Every row comes from one small tree of marks. The marks that hang from a mark follow it in brackets, in the order of their numbers. Every link used is in the known rows. Which tree was each row made from?
In the rows, 128 means zero.
Known rows:
z379(z703 z723(z911)): [145 157 118  95 151 112 119  89  94  87 146 156 141 150 159 144 127 142
 125 133 108 151 137 129 124 113 142 114 125 134 107 149 137  55 125 155
 131 158 133 103 113]
z703(z377 z379(z689 z723)): [170 173  79 109 164 156 136 100 157 155 122 188 171 214 135 103  49 114
  88  90 165 113 141  87 115 117 150 108 156  71 148 144 145  36 181 154
 109  73 144  93 142]
z689(z426 z911): [146 124 130 155  79  93 116 142 116 128 127  97 107 119 141 153 114 136
  84 124 161 128 129 139 139 147  93 152 125 141 150 137 135 125 115 108
 136 164 118 110 159]
z703(z377 z379 z911): [203 140 117 114 149 165 149 115 191 107 130 144 185 148 103  95  69 129
  88 105 154 120 115  97 124 190  80 112 105 110 181 167 144  89 139 184
 140  82 111 123 123]
z703(z377 z911): [173 116 122  94  98 126 150 148 174 122 153 129 146 139 111 123  95 129
  92 103 161 129  95 105 145 196  87 130 111 100 151 142 140  88 117 163
 131  90 119 110 103]
z426(z689(z379 z897)): [ 71  84 132 146 155 185 156 166  97 118 120 159 147  85 146 122 130 109
 165 123 138 164 128 146 120  82 179 118 133 124 123  92 118 197 144 127
 133  79 130 121 163]
z703(z377 z379(z689)): [186 135 106 128 150 184 125 116 160 137 118 181 168 182 108 103  64 114
 105  76 170 112 137  83 109 132 137 127 148  80 173 144 136  86 174 147
 114  65 132  95 128]
z723(z576 z897(z703) z911): [103 126 155 126  90 177 165 108 120  91 153 108 105  65 140 128 143 102
 158 184  74  75 137 161 131 132 100 122 140 106 119 126 148 144 118 116
  84 141 147 173  75]
z379(z703): [145 116 123  95 127 124 111 120  98 101 140 149 156 147 124 136 129 149
 127  97 122 153 129 109 152 125 134 144 125 134 154 147 118 125 118 151
 152 144 136 109  90]
z897(z703(z377) z723(z911(z689))): [138 180  75 133 141 120 149 144 221 121  73 179 115 186 104 157 182 106
 150 154 138 110 138  58 120 133 126 162 174 146 137 153 143  85 103 115
 112  90 172 153  58]
z379(z689 z703(z377 z911)): [206 139 117  46 112 112 124 109 144 127 158 158 164 147  98 114  72 155
 116  79 128 127 129 121 119 181 137 104 137 112 169 162 162  69 159 150
 127  78 128  84  80]
z379(z689(z426(z867)) z703(z911)): [176 172 164  70  89  99  53  84  82 156 159 122 158 123 110 133 109 194
  88  91 115 133 155 203  94 166 137  96 104 181 125 163 156  97 131 126
 123 153  90 102 110]
z723(z576 z897): [ 88  99 145 130  83 165 171 137 102 123 181 121 125  69 135 106 126 127
 140 140  96 101 104 146 167 131  89 126 129  67 104 117 144 182 122 124
  96 150 121 155 108]
z576(z723(z897(z689(z911)))): [114  80 132  96  97 101 163 113 146 136 178  49  54  78 114 109  76 109
 123 144 115  94 114  87 160 178  86 139 112  95 123  85 115 145 110  70
 127 149 152 116 154]
z377(z703(z379 z911)): [204 101 157 129 155 173 130 101 157 103 128 116 167 139  89  70 112 143
  84  79 153 143 122 146 124 173  96  61  85 135 156 155 143  96 117 184
 180 118  98 136 118]
z689(z379 z426 z897(z723)): [117 197 100 180 185 165 127 143 110 158 111 156 152 113 175 131 173 126
 163 192 132 127 138 177 161  99 159 143 201 182 112 102 128 161 122 123
 143 118 147 118 158]
z867(z426): [134 102 116 144  63 132 104 154 141 127 117 123 114 170 121 142 135  96
 101 110 146 153 104  95 135 152 113 142 126  93 140 114 108 107 134 138
 145 150  96 143 127]
z576(z723): [107  84 134 116 136 110 134 137 122 149 148 129  95 165 147 155  90 120
 102 117 154 160 127  76 150 133 115 139 102 106 122 138  90 126 102 144
 151 154 130 118 124]
z723(z576 z897(z689) z911): [108 113 160 141 100 187 176 104 127  90 186 109  70  32 119 107 136 107
 157 140  87  62  82 162 146 142  83 124 121  83  93  68 159 160 125  82
  80 131 128 136 122]
z689(z426(z867) z911): [128 139 155 153  61  82  73 122  96 149 131  66 124 108 109 151 138 155
  77 130 152 134 154 153 124 159  95 162  88 176 125 144 117 124 100  93
 111 179 116 119 166]
z379(z689 z723): [124 119 120  91  94 123 126 122 128 154 145 173 118 185 168 147  81 134
  92  74 167 141 116 117 128  96 165 109 125  81  88 102 127  57 153 118
 130 113 125  82 139]
z426(z689(z379 z897) z867): [ 57 103 158 153 142 175  99 140  77 131 130 132 168  70 116 115 157 130
 158 127 138 172 158 152 104 100 183 130  98 159  95 107 103 197 129 110
 104  95 121 130 171]
z911(z703(z377 z379(z689))): [195 123 107 110 170 155 108 111 146 116 128 147 163 188  98  94  97 126
 119  76 150  97 120  81 102 117 114 134 137  78 183 151 127 107 180 154
 121  94 127 109 120]
z689(z379 z426 z897(z703) z911): [129 160 115 161 134 106 123 142 125 138  76  90 138  92 176 148 141 100
 159 207 109 116 178 193 138 122 169 145 192 203 163 130 114 146 134 115
 135 123 174 140 153]
z911(z703): [130  74 143 111 117 115 112 139 125  92 145 105 124 155 129 131 148 149
 116  94 143 133  86 100 134 117  92 162  98 110 130 125  98 151 116 144
 148 158 112 120 112]
z867(z426(z689(z897 z911))): [ 96  76 105 136  56 118 141 179 109 139 106  80 102  94  75 110 136  80
 154 133 141 164 105  87  82 134 135 123 107  85 149  77 119 141 146 101
 122 115 102 124 186]
z689(z897(z703(z377 z911) z723)): [154 179  80  69 134 129 161 143 203 151 105 113 178 144  93 103 152 119
 168 186 141 114 112  97 133 181 134 133 174 165 150 116 134  73 102 142
 122  60 187 128  87]
z377(z703(z379)): [180 105 147 158 175 179 114 106 134 111 110 133 164 160  97  87 136 121
  89  81 159 146 133 114 132 127 117  95 118 125 160 147 126 116 115 174
 161 126 119 136 107]
z576(z723(z897(z689(z426 z911)))): [129 126 124 114 116  92 157 118 122 177 180  52  57  83 129 120  86 103
 108 163 114  82 115 128 158 175  78 123 151 116 138  93 145 146 115  78
 126 184 140 118 164]
z576(z723(z911(z689(z379)))): [ 95 105 142 168 172 117 148 130 140 114 104 176  50 139 173 181 107 118
 138 137 103 148 169 115 134 100 144 128 100 118  83 167 106 155 120 126
 154 127 119 165 126]
z576(z723(z911)): [121  91 154 127 139 134 133 113 107 114 151 127  66 145 140 166  97 116
 114 137 140 150 137  89 120 131 102 129  86 110 109 140  98 104 105 131
 133 153 125 118 124]
z723(z911(z703)): [152  83 165 127 122 136 114 119 111  65 145 109 100 130 128 141 159 142
 128 107 128 123  91 123 112 116  85 152  86 108 118 127 110 129 110 138
 133 154 108 120 114]
z867(z426(z689(z897))): [ 85  78 112 127  87 155 138 186  97 149 109 122 123 128  88 117 148  77
 154 117 142 169  91 100  83 120 147 104 130  79 133  76 122 150 149 130
 125 112  96 132 151]
z689(z911(z703)): [142  64 143 118  87  75 113 133 132  82 144  58 102 120 120 123 135 150
 126 110 139 124 103  91 133 133  81 168  71 119 149 129  93 140 116 111
 145 162 123 114 140]
z911(z689(z426) z703): [122 106 138 139 132  77 120 162 124 143 109 134 100 174 141 163 174 156
 109  82 127 128  93 140 135 100  97 152 141 113 142 148 141 174 110 150
 158 186  89 150 117]

Write each row's tree:
[118 166 151 127 113 120  73 113 162 163 112  92 136 146 112 150 157 117
  79 122 145 104 131 157 133 158 143 154 146 219 130 106 115 132 105  86
 116 162 145 133 109]
z897(z689(z426(z867)) z703)
[135 129 122 135 150 116 121 114  80  87 111  96 157  69 146 123 135 141
 190 167  77 149 181 156 151 117 169 150 145 172 150 128 102 161 136 121
 153 110 169 117 145]
z689(z379(z703) z897 z911)
[141 150  90 135 183 102 134 140 149 114  99 196 168 156 142 143 128 126
 154 112  91 141 175 104 174 120 163 155 172 135 160 196 143 158 144 171
 150 104 155 150  77]
z911(z689(z379(z703(z377))))
[127 157 114  90 110 115 160 116 240 126 134 119 118  96 113 110 133 126
 134 169 130  73  77 114 157 177 119 124 123 188 114  89 130 120 119  83
 119 104 143 120  82]
z897(z689 z703(z911) z723(z576))
[119  50 109 127  56  65 112 159 125 110 134  63  85 125  78 111 145 106
 125 116 140 132  81  56  81 144  88 141  74  96 162 122 122 148 155 109
 133 164  79 131 152]
z867(z426(z689(z911(z703))))
[101 153 104 184 128 111 144 109 195 109 134 119  91  49 140 115 131 115
 159 184 129  66 120 105 185 132 124 169 123 179  95  93 118 166 143  38
 119 105 157 112 157]
z897(z689(z379 z911) z723(z576))
[ 73 149 110 145 133 152 151 154 116 144 134 140 137  96 115 117 173 131
 189 174 128 126  94 114 156 102 135 140 145 117  93  84 119 154 114 111
 107 110 152 133 134]
z689(z897(z723(z576)))
[ 94 139 159 158  95  95  79 153 116 173 102 139 120 165 115 166 168 162
  88  78 136 153 139 160 123 128 120 141 107 146 100 150 136 159  91 125
 126 171  87 161 125]
z911(z689(z426(z867)))
[112 146 157 155  78  97  83 132  70 162 120  45 130  86 102 136 158 151
 128 148 135 143 160 179 111 142 125 157 114 167 125 111 110 133 102  95
 101 157 134 126 188]
z689(z426(z867) z897 z911)
[ 68 151 109  87  98 121 173 122 133 150 164 126 140 115 168 111 116 108
 140 181  80  91 137 143 165 118 129 111 169  98  98 128 145 114 130 137
  88 159 159 165  92]
z379(z723(z576 z897(z703)))
[116 133 125 109 146 135 155 124 119 185 189  94  86 110 141 122  95 106
 106 142 115  87  94 139 156 159  89 116 177 108 125  94 151 158 112 115
 129 177 134 126 141]
z576(z723(z897(z689(z426))))
[114 126 143 128 140  95 138 104 105 100 178 118  92 122 158 137 140 138
 137 160  99 102 100 128 121  94 101 128  94  92  70 139 133 102 130 146
  98 182 114 140 121]
z379(z723(z576 z911(z703)))
[117 197 146 149 188 135  63 105  39 152 121 123 194  99 149 132 170 154
 158 173  73 140 192 219 139 114 185 138 172 219 126 155 121 173 124 144
 127 155 145 144 136]
z689(z379(z703) z426(z867) z897)
[132 159  99 104 163 146 133 102 172 120  94 150 173 210 164 121  94 113
  93 141 138 127 148 104 128 112 151 116 142 153 152 147 106  60 141 166
 146 132 146 130 120]
z897(z703(z379(z723)))
[111  70 154 127 162  75 132 129 129 105 126 120  36 173 132 168 144 144
 141 113 105 138 112  84 104  99  95 141  80  84  98 160 105 148 104 137
 153 175 103 161 106]
z576(z723(z911(z689 z703)))
[125 170 114 108 128 124 137 141  75 203 131 152 129 165 168 148 107 128
 119 116 149 142 121 185 109  82 187  94 187  94  98  81 148  71 151 128
 120 118 138  86 174]
z379(z689(z426 z897) z723)
[133 110 147  68  98 136 157 141 154 118 103  98 148 121 127 122 133 131
 148 140 125 149 115 164 118 161 146 113 116 154 142  94 110 104 105 150
 147  93 139 134 106]
z689(z897(z703(z911)))
[ 56  86 159 116 103 161 107 155  73 143 129 107 157 101  75 114 158 138
 146  97 153 178 118 129  83 108 157 121  80 126 103  90 107 169 110 104
  93 106 114 121 158]
z426(z689(z897) z867)
[147 143 108  95 125 195 149  92 117 135 156 160 155 160 158  80  67 129
 113 101 124 106 138 136 118 102 129  78 142  57 118 115 155  83 172 141
 112 108 119 104 152]
z703(z379(z689 z723(z897)))
[186  93 159 129 158 141 144 123 183 112  86 146 144 155  81  89 129 158
  94  52 136 153 120 144 119 156 116  64  81 116 147 167 156 123 108 184
 188 113  82 167  99]
z377(z703(z379 z911(z689)))
[106 194 117 150 129 152 137 143  85 199 138 162 116 103 129 132 149 134
 168 163 135 104 110 165 122  83 165 108 198 117 100  78 153 139 146  90
  89 114 135 107 144]
z379(z689(z426 z897(z723(z576))))
[133 100 117 122 180  66 149 135 157 133 127 127  58 184 103 155 136 125
 147 128 108 122 117  44 107 121  93 154 111  68 124 179 121 125 115 162
 133 150 134 162  86]
z576(z723(z911(z689 z703(z377))))
[180 115 143  45  91 114 111 105 119 103 152 149 141 132 119 121  83 171
 115  66 121 143 122 157 114 152 148  91  97 127 140 137 148  93 148 131
 150 102 103  81  93]
z379(z689 z703(z911))
[ 60 142 105 155 134 125 163 172 143 159  99 170 113 118 111 132 190 140
 196 142 112 130 101 108 146  77 150 137 139 100  78  95 129 178 110 109
 121 104 135 162 121]
z911(z689(z897(z723(z576))))
[193 192  80 158 170  69 112 110 120 133 127 128 166 107 150 137 107 116
 131 177 104 101 187 137 169 158 131 165 199 180 195 204 158 123 153 143
 128 141 166 116 125]
z689(z379(z703(z377)) z426 z911)
[117 119 119 134 162 100 118 133 131  91  88 193 146 142 166 154 140 148
 149  97  86 158 168 141 165 101 166 148 136 153 132 169 125 179 136 148
 173 129 124 149  92]
z911(z689(z379(z703)))
[ 72  96 157 157 121 157  86 134 108 116 138 147 156  93 135 128 130 131
 108 100 149 158 159 126 118 116 156 137  70 167  94 144 105 186 133 103
 110 113  99 131 153]
z426(z689(z379) z867)
[136 156 132 130 129  90 137 148 191 132  73 168 132 135 190 166 125 136
  98 132 108 122 153 204 143 148 151 113 157 195 139 177 152 157 126 144
 172 131 102 169 103]
z897(z703(z911(z689(z379 z426))))
[ 85  61 138 124  84 125 155 175  99 116 117  95 115  73  94 121 126 124
 163 114 155 170 106 105  93 110 140 128  87 104 148  77 117 159 123  95
 114  99 127 101 184]
z426(z689(z897 z911))
[152 157 144 179 198 163 145  68 118 112 140 142 138 125 124  96 127 112
 110 146 117 115 139 137 124 102 131  66 121 108 102 158 155  71 136 173
 117 152 121 149 119]
z377(z703(z379(z723(z576 z911))))
[ 64 138 134 146 133 113 181 148 106 140 110 159  79 116 151 155 157 129
 180 135  85 136 120 158 116  66 166 108 123  67  49  99 142 114 122 126
  98 125 121 165 150]
z379(z723(z576 z911(z689(z897))))
[203 127 120 145 196 173 121  98 142  69 132 124 154 156  95 107 131 121
 132 130 134  93 119  84 100 133  72 145 119  99 176 171 130 102 143 170
 113 122 126 132 118]
z723(z911(z703(z377 z379)))
[117 211  86 161 186 154 126 139 142 160  86 147 168 131 176 143 180 108
 168 220 120 121 156 170 155 107 184 141 229 225 132 120 121 149 122 122
 146 112 183 133 127]
z689(z379 z426 z897(z703 z723))
[ 83 136 109 115 144 182 153 145 135 110  95 144 128 108  96 128 188 100
 187 179 150 144 113 101  72  91 160 118 146 166 124  82 118 125 111  94
 108  80 160 110 117]
z426(z689(z897(z703 z723(z911))))
[118 161 155 186 139 139  66 115 102 143 132 131 152 119 162 154 143 141
  88 132 137 134 173 188 150 133 135 155 132 192 103 161 119 164 120 124
 119 162 114 145 148]
z689(z379 z426(z867))
[170 160 150 157  89 129  54  88 103 155 109 100 133 129 101 122  92 153
  74 104 158 113 181 155  82 139 126 124  89 162 153 147 127 106 152  83
 110 135 101  98 182]
z703(z379(z689(z426(z867) z911)))
